Each row was made from one path, in order. Every step used is in the known rows, and no mark comes twice. Write each row's path.
Known rows:
M -> F -> C: [-21 -11   2  -2 -30  -2 -24   0   8  10  20  -7 -15  48   2  -3  11   2
  -1  31  10  -5   6 -18   0  -6  14  -1  38   9   0 -24  -6   8  12  15
 -47  71  -9 -24 -18  16  13  -2   4  -9 -20   2  12 -22 -31 -19]
G -> L -> Z -> M -> F: [ -4 -12  15   0 -32  24 -20  24 -14 -12  16   4  -2 -37   8 -11  -8  -5
  67  44 -61 -27  10  -6 -19 -27 -29 -13 -12  10   9   8  10   5 -11  35
  73  21  29  28  -6  25  19  23  10  21   5   2  -7  10   2 -21]
Z -> L -> Y -> M -> F: [ 14 -12 -14 -14 -28  29 -48 -19 -35 -34  -2  50 -25 -61 -47   8  21  -3
 -31   2 -26 -25   4  -2 -16   7 -15  28 -10   4   5 -27 -12  31  -8  15
  28  34   1   4  11  17  -3 -12 -28 -30   1 -28 -11 -21  17 -84]
L -> Y -> Q: [ 45  11  12 -21  59 -15  -6 -29 -19   3 -29 -18  30   2 -22  -4   1 -11
 -39 -13   2 -17   0  13 -30   4 -24  34  -3 -13   0   0 -17  -3  -7 -22
 -57 -27 -14 -18   9 -18 -11 -11 -53  -2   6  -2 -16  -1   5  16]
L -> Z -> M -> C -> F: [ 16 -33   5 -33   4 -10  25   5  27  23 -15 -22 -22  16  -6 -53   0   8
  25  22 -46 -35  -4 -14   0  -1  29 -13  23 -27  -1  -1  26 -10 -15   9
  52  -3   1  57 -17  21 -20  -8 -14  21 -19  21 -14   7  -9 -20]
F -> C -> M -> Z: [  1  -6  32  19  19  -2   0   5  23  58  26 -21  -5  39  47  10   5  -7
  -9  17  -3  26 -12 -17  44  -5   1 -27   4  -6  15  27  -1 -72   5 -13
  18  29  -8   5  22  18  24 -22  -5   8  -8  10  -2   2  -9   2]
J -> Q -> Y -> L: [-33  17  14  44  -5 -23  22  43  28   5  -6  18   3  -7  47  24  25 -27
  26 -12 -26 -36  29 -31 -15  -2  -3  -7  16  26   6  -8 -15 -26  40  11
 -20  -2 -32 -19   6  17   4  16 -11  -8   1  22  20 -14   7 -80]
M -> C -> F: [ -4 -15 -27 -24 -10 -47  28   2   9  17  -6 -30 -10  83 -12 -43  -7   1
 -12   8 -14   9   4  -5  -8   0  50  10  47 -10  -8 -35  15 -13   2  13
 -45   4  -7  20 -38  12 -44 -20  -4   5 -25  -2  -6 -18 -32  -3]
W -> B: [  2  16 -16   1  31  -4  40  10   8 -16  32 -41   5  22 -10   3 -11 -11
  23   9 -18 -13  -2  19 -13 -14  25 -26  30 -10  26  44   9 -15  12 -26
 -53 -13   1 -13  -9  20 -36  25   8 -11  -3  15   7  -8 -56  37]
J -> L -> G -> Q: [ -3   7 -10 -11  -8 -26  12   7  -4   7  -7   6  -1  40 -14  20  17   3
  -3   9  -3  54  12  21 -10 -15 -19  12  -5  -9   6  16  20   8 -21  54
 -71 -20  32  13  -7 -67  12   2  69   1 -18 -12  19  28  27  65]
F -> C: [ -4 -14  11  -8   8  -7  20  -7  11  15  34 -21   0  33  19  -6  -4  -6
  -1  13  20  16  -8 -11  21  -5  19 -13  40  -4 -15 -15  -5 -20   0   3
 -61  36 -15 -23 -18  17   0   3  15  -9 -10   3  10 -21 -33   8]
L -> G: [ -6 -14  14 -11  13  -7   5   1  -3  21  16 -16   2  24  17  12  18 -18
   7  -2  -2  39   7  28 -13 -19   8   0   7 -13 -14   4  10 -14 -19  15
 -56  -8  27 -19 -10 -19  -3   1  27  -3  -8 -13  11   9  -1  -3]
G -> M -> B: [-23  21  10   0  -4 -10  19  16  12 -34  12 -44  21  51  24   3 -32  15
  -1 -11  10 -11  16  -1  15 -25  -6 -22   9  -9  20 -53  -2  28  17 -15
 -20  16  -2 -18 -17  12 -12  -4   4  -4  -1  -5   6 -28 -50  26]
G -> L -> Y -> M -> C: [ 29 -12   4   1 -35  -4   9 -28 -32 -27  -1 -39  11   3  25 -21  -4 -10
 -15 -11 -15  22   7  -2  40 -27   1  42  22   2  -2 -39   0  -2  -3  30
  23 -54  11  30 -12  18 -18 -12   1   1  20 -31 -14 -22  11 -14]
G -> L -> Z -> M: [ 15 -15  20  -9  -2  17  22  21 -14 -14   8  -6  13 -32  26 -17 -15  -8
  67  11 -39 -17   2   7   0 -22 -14 -18  -6  -4  16   8   9 -24 -31  15
  61 -20  28  23  -5  18  11  28  15  13  17  -1  -6  10  -6  10]
L -> Z -> M -> F -> C: [  1 -23  25 -14 -22  14 -22  11  37   7  22  12  -8 -26   8  -7   5  13
  38  47 -34 -30  -6 -19   7  -7 -12 -24   9  -1  15  10   3  13  -2  22
  45  68  -8   8  -6  23  28   9   2  16 -11  24   3   4  -1 -34]
G -> M -> Y: [  7   9   4  26  52 -14   7   8  28 -43  -2   2  20  -4  29 -17 -13  15
  14 -16  -6  -2   0   3  30 -22   9 -21 -32   9 -15  -8  -4  27   4 -39
   2   8  -9 -36 -14  14  -4   2   3  -7   4 -10  10 -32 -17  33]
Z -> M -> B: [-23  10   6 -13  -9   1  16  19  17 -39  23 -27 -13  21 -15  -9  -2  -3
  15  -9  20 -72  -5   1   7 -21  13 -35  19 -15  19 -58   6  -3   6 -18
 -10   9   9  43  -9  22  -6  -6 -12  -1  -2   1  12   0 -45  20]
Y -> Q -> J: [  4   2   6  -3  28  -2 -10  -9 -34  22 -22  -7  22  27  -8 -25 -12  -3
 -27 -15  45   8 -33  17 -38  71  -2   6 -12  -2  -3  10  -7   3  -7 -25
 -68 -27  -7 -28  -1 -28 -25  16 -27  21   0  -1   4  19 -28  38]
W -> G -> M -> Z -> L -> Y: [ 29  19 -10 -12  64  20 -25  10   1  37 -35  26 -23 -59  12  14 -29  37
 -21  -7 -75  23  21 -21   5  -9  -7  21 -53   8 -12  44 -18 -19   3 -26
  71  10 -11 -36  -2  18 -22 -23   7 -11  22   8 -18 -24  53 -46]
F -> C -> M -> Y -> L: [ 13  14   9  37  29  23  27  -7  42 -19  35   5 -18  13  31 -10  10 -16
  -8 -17  29   4  10 -22  57   5 -30 -48 -67  -3   7 -23 -26 -31  13 -37
 -15  70 -21   5  35  24  14 -35 -26  23  11  15  16 -12   4 -24]
Z -> M -> T: [-13   9  -6   2 -41  -1  47   6  21  40  -1 -19 -19   8  -3   1   4  -5
  15  31   0 -76 -13  -3 -16 -36  57  -6  29   2  30 -14   7  -8   3 -33
  17   5   1  24  -8   4  -4  -4  -2  -3  -7  -7  17   6 -33  16]
Z -> L: [-12   0 -11 -19   6   4  19   7 -43 -16   9  28 -28  -2 -28  -8   0  -3
   2  -1 -17   2   5   9 -15  -8  30 -13 -11   0 -35 -15  -8   1 -16  -2
 -28  -5   0  -5  -4  13 -11  11   3 -24   1 -15  -1  -8 -31  -2]
G -> L -> Y -> M -> F -> C: [ 10 -27   7   3 -60  36 -36 -19 -30  -9  15 -25  -2 -28   8  16  -6  -8
   1  16   8  -5  15 -13  31 -13 -48  32  15  12  21 -36 -14  13   9  47
  18  70   3  -7  -6  26  18 -16  -1 -11  15 -20  -9 -25  19 -58]
Y -> L: [  0  33  -1  -1   6  -1  31   8  20  -5   6  12  11   9  16   2   2 -21
   5 -10   1  10  10  -1 -19  -4   2  -7 -13  -1  -9  -3 -17 -13  10 -21
 -45  17 -11 -20  -3  11 -23  18 -12   2  12  -4  22  -6 -22 -40]
J -> Q: [-14  19   0   8  30 -44  15  46   8  -3 -12  -2   0  30  37  48  15 -17
  -3   8  -1 -14  -4 -10 -26  -6  38 -12  39   2  -5  -2  15  -8  23  -5
 -46   3 -16 -12  -4  16   4   1  17 -17  -6  17  12 -11  -7   5]
Y -> Q -> Z -> M: [ -1   6  10 -26  -4  -2 -15  -6  -3  -3 -20   2  21 -10 -34 -12 -10  -1
  22 -10  43 -58 -25   7 -11  -4 -15  -8 -11   6   6  14  -3  -1 -27 -26
  48 -44 -15   8   3  -2   3  10 -64  24  11  22 -30  16 -21  62]
G -> Q -> J -> L -> Y: [ 27  14 -36  -1  31 -10  10 -29  -9 -29 -11   4   4   2 -35  16   3  17
 -57  -6  35  34  15  15 -30  60 -15  28  16  -1   2  24   7  17  -6  18
 -61  -9  -2  16   5 -64  -4  -5  52  -4  -7 -19  25  23  20  57]
C -> M -> B: [-17  10   1  20  -9  -5  13  13  11 -22  37 -45   2  77  20   5 -11 -11
  -8  -9  17  -1  -2  -9   2  -6  -4 -35  16 -10  20 -52   8 -26   4  -9
 -38  22   4  30  24  19  11 -32 -10   1  -4   5  14  -4 -36  43]
G -> L: [ -9   2  -9   1  -6  -9  24   8 -35 -13  17 -26  10  27  21  -5 -21 -19
  26   3 -16  32   2  -1  -2 -24  10  -1  12  12 -13 -15   0 -24  -6  19
 -39  -4  25 -15 -15  14  -9  18  19  -9   8 -27  12 -12 -36  30]
J -> Q -> Z -> M: [-15  16 -14  -2  -1 -27   6  34  30 -24  -2   9  -1  -5   1  47   2  -5
  12   5  47 -65 -11  -7  -7  -8  18 -30  25   6   0  15  10   2  12   5
  68 -18 -17  17  -7  27  26   5  -3  -1  -2  30  -7   9   8  23]
G -> M: [ -5  17   3   7  22 -18  19   9  16  -8   9 -13  23  22  28   5 -33  14
  11  -3  13   4  -2  -2   7 -15  21  -3  19   0  -8  -4  -2  13  -3 -35
  -3   0  -8 -35 -18   8   1  14  21  -6   9 -12   5 -22 -38  27]
L -> Y: [ 32   9  -6 -13  49  -8   9 -12  11 -13  10 -16   5   0 -10  15  -3  -6
 -24 -11  -6  14  22  14 -24  -7   8  20  37  -6  -4  -2   4  -8   1 -16
 -43  -4  -7 -12  -2   6  -3 -11  -4 -20   0 -15  12 -19  -1  -2]
Q -> J -> L -> Y -> M -> T: [ 13  10 -10  13 -41  42  15 -41 -22  19 -19   8 -17 -35 -16   1   0  -2
 -44  -5  52  -2 -19   1 -16  46  25  51  43  -8  17  -7 -10  20  16 -29
  -3   2  16   6  16 -30 -16  -7   0 -20   2 -11  25  11  26  33]
Y -> M: [ -6  -8  -2  -1 -20   2 -12   2 -10   3   2   2  24 -14  24   8   0 -11
   7 -13  -3  -4 -23 -13   6   6  22   2  31  -9   3   0  22   6   0 -15
 -13  -8  -4 -17  -6  12 -13  24  -8  -9  15   0   5 -18 -32  -1]
Z -> L -> Y -> M -> B: [ 14  -8   0 -29 -18  36 -15 -11 -34 -64 -12  -9 -22 -48 -40   1  10  -7
 -35 -36  -3 -17   9   6  14 -12 -19   4 -12 -17  16 -65  -5  19   8   1
   6  17  -3  31  16  28 -13 -16 -34 -26  16 -23 -14 -13  -1 -46]
L -> Z -> M: [ 13  -6  23 -11  26   9  12  18  26  -4   4   8  12 -37  14  -8  -3   1
  45  11 -39 -25 -13   1  -8 -17  14 -23  15 -12   5  30  16 -18  -7 -18
  45 -17   7  15  -1  14   2  20   2   6   1  16  -1   9 -11   0]
W -> G -> M -> Y -> L: [ 10  34 -20  28  45  16   0  17  57  -3 -18  27   0 -34  50 -13 -27  18
  29 -19 -25   8  16 -44  28  -2 -14 -19 -90  18 -22  -3  -9  22  27 -66
   8  54 -22 -55  -4  25 -34 -17  -8  18  16  38  13 -26  26 -38]
M -> T: [-18  11  -5  13 -34  -9  35   7   7  52   4 -28   3  51   7   0   7  -5
   3  25  -8 -12  -7  10 -30 -29  50  12  45   3   6 -14  -2  -6  15 -29
 -46   5   0 -21 -10   0 -16   0   3 -14  -8  -8  17  -8 -25  17]

Write each row's path:
[ 19  -8 -10 -22 -24  31 -30 -27 -31 -34 -16  27  -5 -81 -53  11  12  -1
 -17 -42  22   0   6  13   5   3 -10  27  -5  -2  -7   2  -6  11  -6  -8
  83 -16  -9   1   8  17   1   3 -35 -21  18 -13 -28  -9  35 -29] => Q -> Z -> L -> Y -> M
[ 35  -7  18  -2  35  25   0 -11 -13  16  20  13 -39 -11  -4  10   1   4
 -46   6 -18  12  10   0  36   5 -27  -5 -31 -11   8  17 -30 -63 -10  -1
  49  26 -14  26  28  29  36 -51  -8  -2   2  -3 -22  -9  30 -47] => F -> C -> M -> Z -> L -> Y
[  7  20  -2  -2 -35  32  19 -24 -11  19 -16   4  -6 -26  -2  18   8  -7
 -32   2   7 -13 -10 -14 -16 -36  30  44  49  -8  25 -17 -13  -1   4 -22
   1   6  20   6  16  -6  -8 -23 -18 -24   1 -10   9  -9  26  35] => J -> L -> Y -> M -> T
[ 28  -1  -9 -22  41  18   6 -11 -30 -40   1  20 -28 -30 -42  -8   2  -3
 -27 -16 -21  -9  20  23 -20  10  12   9  -4  -6 -16 -12 -12  -5 -12 -10
 -22  -2 -12  -3   1  11  -6 -18   0 -31   5 -21 -10 -13   1 -23] => Z -> L -> Y
[ 14 -18   6  -4 -35  25 -46 -24   6   4   9  -4   2 -41  -3  21  13   0
 -25  13  14 -10  -4 -15  24  13 -20  30  33  -1  18 -27  -4  22  19  15
  -6  69 -18 -13  -2  23  12 -11 -26 -18   0 -10  -5 -25  12 -84] => L -> Y -> M -> F -> C
[ -6  11   0  -8 -20  35 -24   0   2 -10  10  59 -13 -44 -22 -18  -8   7
  10  33  -1  -4 -21 -12 -34  54   7 -10  17  -1 -11  29  -8  27  -5   9
  53  19  31  22   9 -15  20  21  17   7 -17  25  24  31  13  28] => Q -> J -> L -> Z -> M -> F
[-13  22 -22  -4   6   2  19 -14 -21  -6  21  21  -6   9 -12 -17 -13  -2
 -18  -5  51  41 -12  -4 -24  51  36  -1  37  -5 -27   6 -10  -3 -18 -16
 -56  -9  23 -13  -8 -20 -15  11  22 -18 -16   9  33  15 -17  78] => Q -> J -> L
[ 26 -18 -59  -7 -22  21 -61 -23 -16  -3 -57  14  -1 -67 -44  38   0  39
  -4 -33  -1   2  19 -16  -1  10 -32  32 -35  15 -22  30  28  27   0  11
  61  12 -29  -3  12  -6  -6 -12   5   3  26   8 -34  13  81 -40] => W -> G -> Q -> Z -> L -> Y -> M
[ -9   9   5 -24  -2   7 -21  -7 -59 -14 -31  23   1   2 -59 -26  -2   5
  -6 -17  16   0 -15   4 -24  -1 -17   3 -46   7 -14   8 -22   4 -26  -8
  13 -39 -10 -14   5   0  -4   0 -64   4  12   7 -41  14  -9  41] => Y -> Q -> Z -> L
[ -4  -5   8  23   3  -5  22  -6  14   8  46 -20 -13  73  34   8 -14  -4
   4   7  22   8  -2 -22  37  -3  16 -34  30  -9   9  -9  -3 -44 -11 -11
 -30  37 -16  -2  15  20  30 -21  13   4  -6   9   5  -8 -21  29] => F -> C -> M
[-12  12 -12   5   6 -38   2  34  14  -4  -7  -2  20  25  16  47  18  -8
  -1   5  29   8   3  -2 -21  -7  16  -2  41  16 -13  21   8  -3  30  14
  16 -11 -21 -20  -5  17  12   3  -5 -12 -11  27  -3  -1   6  24] => J -> Q -> Z
[-32   3  41  51 -12 -22  24  43  35  17  -9   9  -5  -1  59  38  -1 -17
  27 -10 -12  -5  30  -5  18  -9 -37  -4 -27   8  18  -1 -12   3  26  20
  16 -12 -14 -36  -1   5  28   6  16   9   7   4  11 -16  41 -94] => J -> Q -> Y -> L -> G -> M
[ 11  19   0   2  60  13 -12 -28 -51 -24 -21  35  -4 -11 -23 -54  -4   0
 -28 -25  28   9 -36  -1 -16  60  -3  -2 -52   8 -25   7 -30  30 -11 -17
 -60 -25  19  -9  23 -42 -23  -1 -44  11 -11  22   2  18   1 108] => M -> Y -> Q -> J -> L
[-13 -37 -10 -35 -41 -10  19  -7 -13  10 -14  -6 -40  50 -56 -33 -23  16
  -8  -5  23  47  13  22  34  -5   8  15 -44 -15 -10 -27   3  28 -25  25
  77 -15  13  17 -42   2  -9 -33  11  19 -17  -7 -54  -2  14  -7] => Q -> Z -> L -> G -> M -> C -> F
[-10  29  16  -6   7   2  21   1  -9  -6  17  15  -1  26   5  14 -22  -2
   2   5  15  56   2   2  14 -30   5  -5  -2 -16   4  -2  -9  17 -31  25
 -18 -19  45 -25 -17 -27  12  -6  40  -3 -14   2   7  -3  13  76] => J -> L -> G -> M
[-34 -25  36  48 -14 -23 -36  51   9  47 -29   9  17 -52  68  25  28 -12
  15  -8 -62 -20  -5 -29  14 -23   0   1  41  29  -2  38   8 -22  37   9
  54 -28 -22 -14  12  26   8  23 -18 -23  10  10  -5 -19  25 -83] => J -> Q -> Y -> M -> Z
[-24   7 -10  27 -27  -3 -27  12   3   3  37  13  -7  71   5  16   2 -11
  -9  24  -4 -11   1 -13 -27  -2   7 -18  19  15  10 -16   5 -16   7  -1
 -17  44   1  -3  17  16  20 -21  -2   4 -14  -2  16  -7 -18  -4] => C -> M -> F
[ 10  26  -4   0  51  26 -14 -21 -37 -36 -16  47 -15 -47 -36 -63  -7  -1
 -27 -19  53 -60 -38  -4  -4  56  -1 -20 -61  -3  -5   8 -26  28 -25 -32
   0 -33  18  31  25 -36 -16  -2 -39  19  -1  29   3  31   6 111] => Z -> M -> Y -> Q -> J -> L
[-20   1 -11  -3 -33  -6 -23  12  19   1  16  29 -15  -6 -23  10   5  -3
  13  32  -7 -58  -8  -5 -21  -9  18 -15  21   8   8 -18   6  15   5  -3
  11  32   1  12  -5  15   9  16 -12  -5 -15  -6  12  -3 -27 -17] => Z -> M -> F
[ -8   0 -53   6 -20 -25 -25  11  28  38 -31 -27  25  31  -5  34  -3  38
  24  -8   0  32  16 -20 -18  -3  -3   9  13  30 -23  38  39   2  14  11
 -12   6 -25 -29 -13 -17 -13  -1  35  10  -5  25 -11  15  29  29] => W -> G -> Q -> Z
[-31 -36  24  24 -35  19 -38   7 -37  31 -16  42  -5 -79   3 -15  15   2
  26 -21 -82 -12   1 -23  22 -21   3   5  -2  21 -18  20 -12 -24   3   6
  77 -37  -4   1  10  28  -7  30 -34 -30  17 -22 -18 -18  -2 -87] => Q -> Y -> M -> Z -> L
[ -1 -21 -18  -8 -23 -24  -4   2  38   5 -10 -23  14  -6 -30  26  12  16
  31   6  52 -10   2  42  11 -19 -33   4 -30  -7  14  28  39  18 -13  33
  36 -24  11  36  -4 -47  26  12  37  29  -2 -14 -13  41  21  16] => L -> G -> Q -> Z -> M
[  3   1  19   3  15  -6  22   7  15   7  18 -13   7  19  27  12 -17   1
  10  -2   9  33  -4  27  14 -27  -3   2 -16 -12   2  -6   6  20 -19  -8
 -14 -16  17 -36 -26 -20  10   6  29   1   2 -19   4  -8  -9  10] => L -> G -> M
[ 48  -7  43 -14  56  21 -14 -24 -38  30  -8   0 -30 -14 -19 -18   0  -6
 -47   1 -22 -18  -4  -7  29  19 -55   3 -72 -19  28  14 -48 -49 -23  -3
  30   3 -21  28  49   4  14 -54 -59  20  10   6 -43   4  35 -21] => F -> C -> M -> Z -> L -> Y -> Q
[  4   8 -19  -5 -29  36 -48 -38 -31 -26   4  43  -7 -47 -30  -1   6   1
 -47  -2  36   8 -17  -8 -27  68   1  39  35   2  -3 -11 -14  33  12   3
   0  31  21  -2  16 -20   3   2  -1 -17  -9  -3  23   0  34   0] => Q -> J -> L -> Y -> M -> F
[-11 -15   6 -24 -12  15  -7  -5 -33  -6  15  22 -24  -8 -47  -4  16  -3
  10 -20  18  55   3  37 -10  -6  -6  -3 -35  -7 -28   2   3   3 -29  21
  24 -22  26  -8 -10  -8  12   5  -1  -3  -3 -16 -30  16  28   0] => Q -> Z -> L -> G
[ -9 -23 -14  -7 -49 -51   5 -16  48   8  -7 -33   5  31 -19  -6  19  20
   5  20  38   4  10  43  37 -23  -8   8 -20   4   8   7  36  23 -13  48
  57 -80   1  53  -9 -45  23  -4  30  39  -9  -8 -21  43  31   8] => L -> G -> Q -> Z -> M -> C
[  0  10  -4   1  -6 -23  26   4  29  14  -4 -12  13  18  12  29  26 -12
  16   7  -1  40  26  28 -17   1 -53   7 -61  -2   9  13  11  -2   4  33
 -66   4   3   8   6 -53   0  15  34  28   9 -29  18  34  17 -62] => Y -> L -> G -> Q
[-26 -60  37  41 -42 -21 -44  13  16  75 -40 -20  31 -44  38  16  31   8
  30  -9 -61  27  13  11  29 -22 -54  27 -10  13   9  56  28  -5   7  48
  32 -37   8   5  11 -47  17  23  22   2  13 -29  -2  19  35 -97] => L -> G -> Q -> Y -> M -> Z
[  8   2  -9  -2  20   0   6   2  -3   2 -21  12  20   1   3  -2   2  19
  -1  13 -12  60   1   2 -26  56 -16   7   1  -3 -21  54  16  18  -4  19
 -27 -10  11   7  12 -62  -3  25  63  11 -11   2  21  43  22  49] => G -> Q -> J -> L -> Z
[ 17  -3   7  18  68  -3 -15 -14 -31  -7 -25   6  24  -6  -6 -52  -2  -1
 -20 -21  29   2 -35  12 -10  71 -13  -4 -58   9 -19  12 -11  30   6 -44
 -60 -11  -4 -23  11 -32 -32   5 -51  15   7   6  -3   7 -13  33] => M -> Y -> Q -> J
[ 16  -9  20 -12   5 -11  20   5  37   7  -3  -2   6   0  32 -47   7   4
  18  21 -53 -12  -3   3  17 -13  38 -12  18  -6 -11   3  10  -4 -15   5
  53 -68   4  49  -2  12  -4   7  -5  23   0  20  -5   7  -4 -10] => L -> Z -> M -> C
[ -4  -8 -23   5 -13 -34  -7   1  20  -8 -16 -19  39  36 -20  23  10  22
  10  -2  34  22   8  13 -15 -11  -6  10  15  17 -11  29  26  13  12  17
  -8  -2 -24 -12 -12 -28   5  20  21  12  -5  -8  -3  20  -9  29] => G -> Q -> Z
